Each row was made from one path, in order. Every step used is in the known rows, and no mark comes twice. Write each row's path.
Known rows
t p r y: [  8.2  -9.3 -10.0  -9.5  23.0   2.3   1.7   4.7  -5.6   8.7  -9.3  16.8
  14.9   3.1   7.5  39.4  -5.0  -0.4 -53.3]
p r: [  1.2   2.3   2.3 -13.6  16.5   3.4  -4.1   1.5   8.0   9.0  -5.0   3.1
   9.7  11.7  -4.9  17.1   1.4 -13.5 -53.2]
y j p t: [-0.2  4.6  4.7 -5.6 20.5  5.0  5.7  4.7 14.6 -8.3 -4.7  1.8 -4.3  1.4
 30.4 30.1 29.2 -8.0 -3.2]
t y r: [  6.7   5.5  -6.5  14.8   9.0  -1.9   5.1   9.9  -2.2 -12.1   2.8   6.0
  -7.9   2.8  31.5  17.0  -9.0  -7.9 -24.2]
r y t p: [  6.7   0.2  -0.7  -6.1  12.5   1.1   3.6   2.6 -10.6 -12.4   0.4   1.2
   4.9   1.1  24.6  33.4  -5.6  29.1 -26.1]
j p r a l: [ 15.5  -9.0  10.1   0.7  21.3   4.3   8.6   7.7  -3.2   6.0   3.0   4.8
  -2.5  14.2   0.2 -17.2  -6.0   7.9  22.6]
t y j: [  2.3   5.9  -3.8   4.0   6.0   2.5   3.0  -2.4  -4.3   0.0   8.7  -6.9
  -3.9  -0.4  31.6   9.6  27.0  10.4 -46.4]
p t y r a: [ 10.6 -12.1  -0.7  20.6  14.4  -0.4   7.2  18.0  -5.9 -16.1   5.8  11.0
 -17.7   5.7  38.2  12.9 -12.8  -5.6  10.8]
t y j p: [  6.8   7.0  -3.3  -2.4  12.9   5.9   3.9   1.6   1.8   4.0   4.1   8.0
  -1.9   2.1  33.7  12.7  47.4  -1.0 -29.5]
j y: [ 3.8  5.0  6.6  3.7 10.5  0.1  3.8 10.2 -4.6  1.9 -0.8 -6.0  1.7 -4.7
 11.7  9.8  7.0  4.8 17.4]
a r y j p: [ 13.2   0.1  -1.5  -6.3  21.4   6.9   5.6   7.2   3.2  13.9  -6.7  16.3
  -2.7  -0.1  31.3  13.6  34.4   0.2 -16.1]
j p: [ 5.5  2.7 -0.9 -5.2  9.1  3.9  1.8  3.5  4.5  4.8 -2.4 12.6  0.4  2.6
 11.3  5.7 27.6 -7.9  2.8]
t y j p r a l: [ 16.1  -7.1   8.3   3.2  22.8   4.9   9.9   7.0  -5.9   4.1   7.6   2.3
  -3.1  15.1  13.2 -13.0   4.3  12.3   2.6]
j p t y r a: [ 12.2 -11.0  -1.2  19.1  17.3   0.8   7.8  19.0  -4.5 -14.6   5.0  15.2
 -17.6   6.7  42.0  14.6  -3.3  -8.0  11.9]
j y t p r: [  4.3   8.7   6.4 -16.1  26.2   4.2  -2.3   6.8   1.5  -2.0  -1.5  -1.8
  12.9  13.1  15.6  37.8   3.1   7.0 -58.5]
j y r a: [ 13.0  -7.5   2.8  18.8  20.3   0.6   5.7  23.7  -6.9  -3.6  -0.2  10.2
 -20.7  -1.2  28.8   4.2 -12.8  -4.0  34.3]
r y t: [ 12.0  -5.5   7.3  -8.5   6.5   2.8   7.2   0.9  -0.6  -3.8 -13.3  -2.8
  -6.6  -3.0  17.1  20.2 -18.4  35.7 -50.9]

Write each row's path
[ 10.3   2.2  -5.6  -7.4  20.7   6.9   4.7   4.4   3.6  14.4  -7.5  14.6
  -4.3  -4.7  26.1  16.5  37.9  -1.0 -24.3]
r y j p
[ 14.4 -17.6   1.5   1.8   9.7   0.0   7.1   8.7  -7.5   6.4  -8.6  16.0
   6.2   2.0  16.0  14.0 -16.4   8.0  -6.2]
a r y
[  0.1   5.1  -1.1   4.0  10.6   2.6   4.9  -1.6   0.7  -8.3   7.2  -9.1
  -4.1   0.7  38.0  21.2  26.1   8.1 -43.9]
p t y j
[ 16.6  -8.4  14.6  -6.5   9.0   2.6   8.4   5.4  -1.2  -4.8 -12.0  -0.7
  -4.6   3.1  25.0  17.0 -23.1  36.2 -42.0]
a r y t
[  4.5   4.6  -3.3  14.1  13.7  -1.7   7.1  10.9   3.0 -19.7   1.5   3.8
  -8.4   3.7  38.4  29.8  -9.3 -10.3 -21.7]
p t y r
[  1.2  -2.8   0.1   6.1   3.0   0.1   7.5   0.5  -1.0 -21.2  10.4   1.6
   7.4  10.3  36.7  29.8  22.0  -1.3 -31.1]
j p t y
[ 16.8  -5.6  15.2   1.1  25.7   3.7   9.6  10.8  -8.9  -1.9   4.4  -4.5
  -1.7  13.6   9.5  -6.3 -15.0  24.1  18.8]
j y t p r a l
[ 11.0  -8.5   7.1  -0.3  24.6   3.6   0.8  16.0  -7.6  -3.6   3.8   6.2
  -2.6  11.6  23.2  19.1  -2.8   6.8 -15.0]
j y t p r a
[ 5.8 -2.1  6.5 -4.9 24.1  5.1  8.2  8.1 11.8 -5.9 -7.6  7.7 -2.1  3.5
 38.2 33.9 22.2 -4.9 -3.0]
a r y j p t
[ 12.2 -11.5  -2.1  21.1  11.2  -0.5   5.7  17.0  -9.4 -11.4   6.8  12.3
 -17.5   4.7  33.3   4.6 -12.1  -3.4   8.6]
t y r a
[  5.0   8.9   6.4  -4.1  14.4   1.0   2.7   7.2  -9.7 -15.5   5.2  -8.0
   4.0   2.2  28.4  29.5   2.9  27.9  -9.9]
j y t p
[  9.7 -10.5   5.6  -1.4  20.5   3.6  -0.5  12.7  -6.2  -4.4   3.8   8.1
  -3.5  13.3  18.6  15.7  -5.0   5.5 -19.7]
y t p r a
[ 15.2  -7.3  12.7  -0.3  21.8   3.5   8.5   7.5  -7.2  -2.4   5.1  -2.6
  -2.3  15.0   5.3 -10.7 -17.2  22.3  13.2]
y t p r a l
[  7.0  -1.2  -7.3  -3.1  17.1   4.2   4.0   1.2  -1.5  14.3  -8.2   3.1
  -6.8 -10.0  20.1  15.5  14.5  10.7 -33.1]
r y j
[ 12.7  -4.3   8.4 -14.7  15.0   4.5   5.1   1.8   3.3   0.5 -15.8  -1.6
  -1.4   2.6  14.6  28.7 -18.8  29.2 -78.4]
p r y t
[  6.9   1.6  -8.0  -9.3  27.8   5.6   1.4   2.8  -0.8  15.1  -7.1   5.7
   1.0  -3.0  22.2  30.5  17.5   5.8 -57.3]
t p r y j
[ 11.5 -10.1  -0.9  16.7  15.1   0.4   4.1  18.8  -4.7  -4.6   0.5  13.1
 -21.4   0.6  22.5  -0.5 -16.5  -7.0  26.1]
y r a
[  6.3   7.5  -0.3 -14.9  25.8   7.6  -1.7   2.9   9.4  11.6  -2.0   9.1
   8.7  13.3  19.3  25.5  34.2 -14.1 -75.4]
t y j p r
[ -1.6  -4.2   0.3   8.7  -0.9  -2.0   6.8  -1.4  -3.0 -24.4  11.2  -4.5
   7.2   9.1  30.8  27.2   7.5   2.4 -32.7]
p t y
[ 14.1  -3.5   8.4 -16.6  17.7   5.8   5.8   3.0   5.0   2.2 -16.7   2.9
  -1.4   3.5  19.1  29.9  -8.4  26.4 -76.5]
j p r y t
[  6.4   5.7  -3.3  12.4  16.6  -0.3   8.1  12.1   4.4 -18.0   0.9   8.3
  -8.2   4.6  42.3  31.2   0.0 -13.6 -21.3]
j p t y r
[ 10.6 -12.3   2.9  -0.6  20.9   5.1   0.1  13.0  -0.2   6.2   0.2  16.4
  -4.7  12.2  13.6   6.6   8.4 -11.0 -10.3]
j p r a
[  7.4   0.2  -6.1  -9.2  24.2   6.0   2.0   2.0   2.5  18.8 -10.6   4.7
  -2.2  -4.5  17.9  24.1  14.6   4.4 -62.1]
p r y j
